Each row was made from one small tree. Brackets hold a mark, then the marks that hang from it, in alphabetical order. Every link used is in the known rows. Write each row's tree.
Known rows
[H N]: [  0  -3  -1   7   1   2 -16  -3  -1  -1  -4   1   0   1   4  -2   3  -4
   5 -10   7   5]
[A F J [N R]]: [ -4  -2  -8   4  -7  -3 -20  -7  -4  -5   1  -5  -5   3 -12  13  -4  18
  -6  16   0  11]
[N H [R J] T]: [-10 -15   0  16  -4   4   8   7   1  27  -8  -6   9 -17 -12   2 -13 -16
  -4   6   4   0]
[A [J R] [N T]]: [-15  -3  -8  17  -9  -2 -20  -1  -8   1   4   0  -4  -8 -11  16  -2  -3
  -7  -2  -7   7]
[F [R [N T]]]: [ -1  -5   1  13   0   6  -7  -8 -10  -3  11  -1   1 -13  -5  10 -13 -12
   8  -6  -3 -12]
[R N]: [  2   6   0   0   0   1  -6  -3   0 -11   1   0   1  -6   1   6  -6   1
   2   6  -3 -10]
[R F [N H]]: [ -4 -13  -2   9  -3  -1   2  -9  -5  -4   3  -6   4 -18   1  -1   4 -10
   3   3  -7 -14]
[T [N H]]: [-10  -4   1   6  -1  -8  13   2  -3   6  -7  -2   4 -19   0  -4   5 -17
   4   5  -1   8]
[F [R [J [A [N H]]]]]: [  1 -12  -8  21  -6  -4   6  -3   2   6  13  -6  10 -12  -7   9 -13 -16
   4  -6   8   4]
[R F [J A]]: [  8 -21  -2  13  -2  -2 -15   1  -2  22  15  -5   4 -12  -7   2   5  -2
  -6 -12  -1   4]
[A N]: [ -1   5  -3   0  -1  -4   7  -4  -1 -10  -2   0  -1   7   2   8  -2   1
   3   8   2   3]
[A J]: [ -5   3  -4   5  -5   2  -9   2   1  -2   2   0  -1  -4 -12   7  -4   5
  -1  -1  -7   1]
[T [N H R]]: [ -7  -7   2   2  -2  -5  10   1   2  16 -11  -6   5 -19  -6  -2   0 -12
  -2  20   4  12]
[J A]: [  4 -12  -3   2  -3  -1 -13  -4   2   8   4  -1   1 -12   1   2   3  -2
  -5  -6   0   2]
[R F J N]: [ 8 -4  1 10 -1  1 -7  2 -3  4 11 -4  3 -4 -9  8 -4  1  1  0 -5 -8]
[F [R J [N H]]]: [  2  -1  -2  19  -3   1   5   3   0   0  11  -5  12 -12  -9   3 -20 -12
   9  -2   3 -12]
[F [R N]]: [  8   4   0   8   1   3  -7  -7  -4  -9  14  -1   2  -5  -4   6 -10  -3
   8  -2   1 -10]
[J [A [N T]] [R F]]: [ -3 -29  -5  17  -6  -5 -27 -14 -14  15  14  -5  -5 -18   3   9  14 -12
 -13 -10  -3   9]
[H [N [R F J]]]: [ 10 -12   0  15   1   5 -21   1   0  21   4  -7   4   7  -8   2   4   0
  -1   0  11  11]
[F [R J N]]: [ 11   7   0  15  -1   4  -6   3  -1  -2  17  -2   6  -1 -10   9 -19  -2
   7  -3   3  -8]
[A J N]: [ -7   7  -8   5  -6  -2  -1  -1   1 -14   0   0  -1   4 -10  16  -5   5
   1   7  -4   5]
[A F J [N T]]: [-17 -11  -8  14  -9  -4 -14  -8 -15  -6   3   0  -9  -8 -10  14  -4   4
  -2  -4  -8   5]

Which tree is each row?
[ -8 -20  -3  21  -8   0  -6  -1   0  15   1  -3  10 -36  -6   8 -17 -21
  -2  -7  -4 -12] | [R [J A] [N H T]]
[  2 -16  -4  13  -4  -5 -28   0  -3  16  12  -2   1 -12  -6   0  -2   4
  -7 -11   2   7] | [R [J [A F]]]
[ -4 -17   0  15  -2   0 -28  -8 -15   8  12  -3  -3 -18  -2   4   8  -8
  -7  -5  -8  -7] | [J [R F [N T]]]
[-10 -28   0  11  -1   3   6  -6  -8  24  -3 -10   3 -21  -5  -2   6 -17
  -6   4   0  -1] | [N H [R F] T]
[ -8 -20  -9  18  -9  -9  -8  -6  -2   5   6  -4   4 -16  -1   4  -4  -6
  -5  -4   4   5] | [R [J [A F [N H]]]]
[  4  -8  -1  10  -2  -3 -28  -7  -8   1  13  -4  -2  -8   0   2  10   0
  -6  -1  -4  -5] | [J [R F N]]
[  0 -25   1  13   1   7 -20  -9 -11  20  -4  -5  -2  -7  -1   1  11  -8
  -2  -4   7   8] | [H [N [R F] T]]
[ -3   0  -2  12  -4   0   6   5   3  -1  -2  -2  10 -14  -7   3 -15 -10
   3   5  -2 -13] | [R J [N H]]
[-10 -21  -1  22  -4   1   5   1  -9  14   3  -5   8 -25  -8   5  -6 -19
   1  -5  -7 -13] | [R F J [N H T]]
[ -1 -27  -6  16  -6  -5 -29 -13  -5   8  11  -7   5 -32   3  -2  12 -14
 -10  -5  -5  -7] | [J A [R F [N H]]]
[  0 -22  -6  18  -7  -7   3  -4  -1  13   7  -8   8 -15  -2   6   4 -15
  -4  -3   1   5] | [R F [J [A [N H]]]]
[ -4 -15  -2  14  -4  -3 -17  -7  -7   0   7  -6   4 -20   2  -4   9 -10
  -5   0  -5  -9] | [J [R F [N H]]]
[-13 -17   0   8  -2   4   7  -1  -2  19 -12  -6   4 -19  -5  -2  -5 -16
  -4   8   2  -1] | [N H R T]
[  0 -11  -1  15  -3   0   5   2  -2   5   5  -6   9 -15  -6   1  -4 -11
   2   1  -4 -12] | [R F J [N H]]
[ -3  -6  -7  14  -5   1 -24  -5 -10  -3  19  -3  -4  -4 -14   4  -4   8
   2 -14  -2   6] | [A [F R] J]
[  4 -16  -7   1  -5  -7 -25 -15  -3   6   4  -6  -3  -6   2   8   1  11
  -9  13   7  11] | [J [A F [N R]]]
[ -2 -12   1  10   1   8 -19  -5  -3  16  -9  -2   1  -6  -1   3  -1  -8
   0  -1  10   8] | [H [N R T]]
[  2 -22   2  20   0   8 -20   0  -8  30   1  -7   3  -5 -10   5   2  -8
  -1  -7   9  11] | [H [N [R F J] T]]
[ -9 -12   0  19  -2   5   6  -8  -9   0   7  -4   6 -25  -6   4 -13 -24
   8  -7  -1 -15] | [F [R [N H T]]]
[-13  -3  -6  11  -7  -1   1  -3  -7  -5  -2   1  -2  -7 -12  20  -8  -3
   1   1  -8   3] | [A J [N T]]
[ -1 -13   2  17  -2   2  -6   0 -10  10   9  -4   2 -14 -10  10  -6  -8
   0  -5  -7 -11] | [R F J [N T]]
[ 2 -2 -4  6 -3 -4 -9  0 -2  6  4 -6 -1  9 -5 10 -8 14 -5 16  9 12] | [A F [N [R J]]]
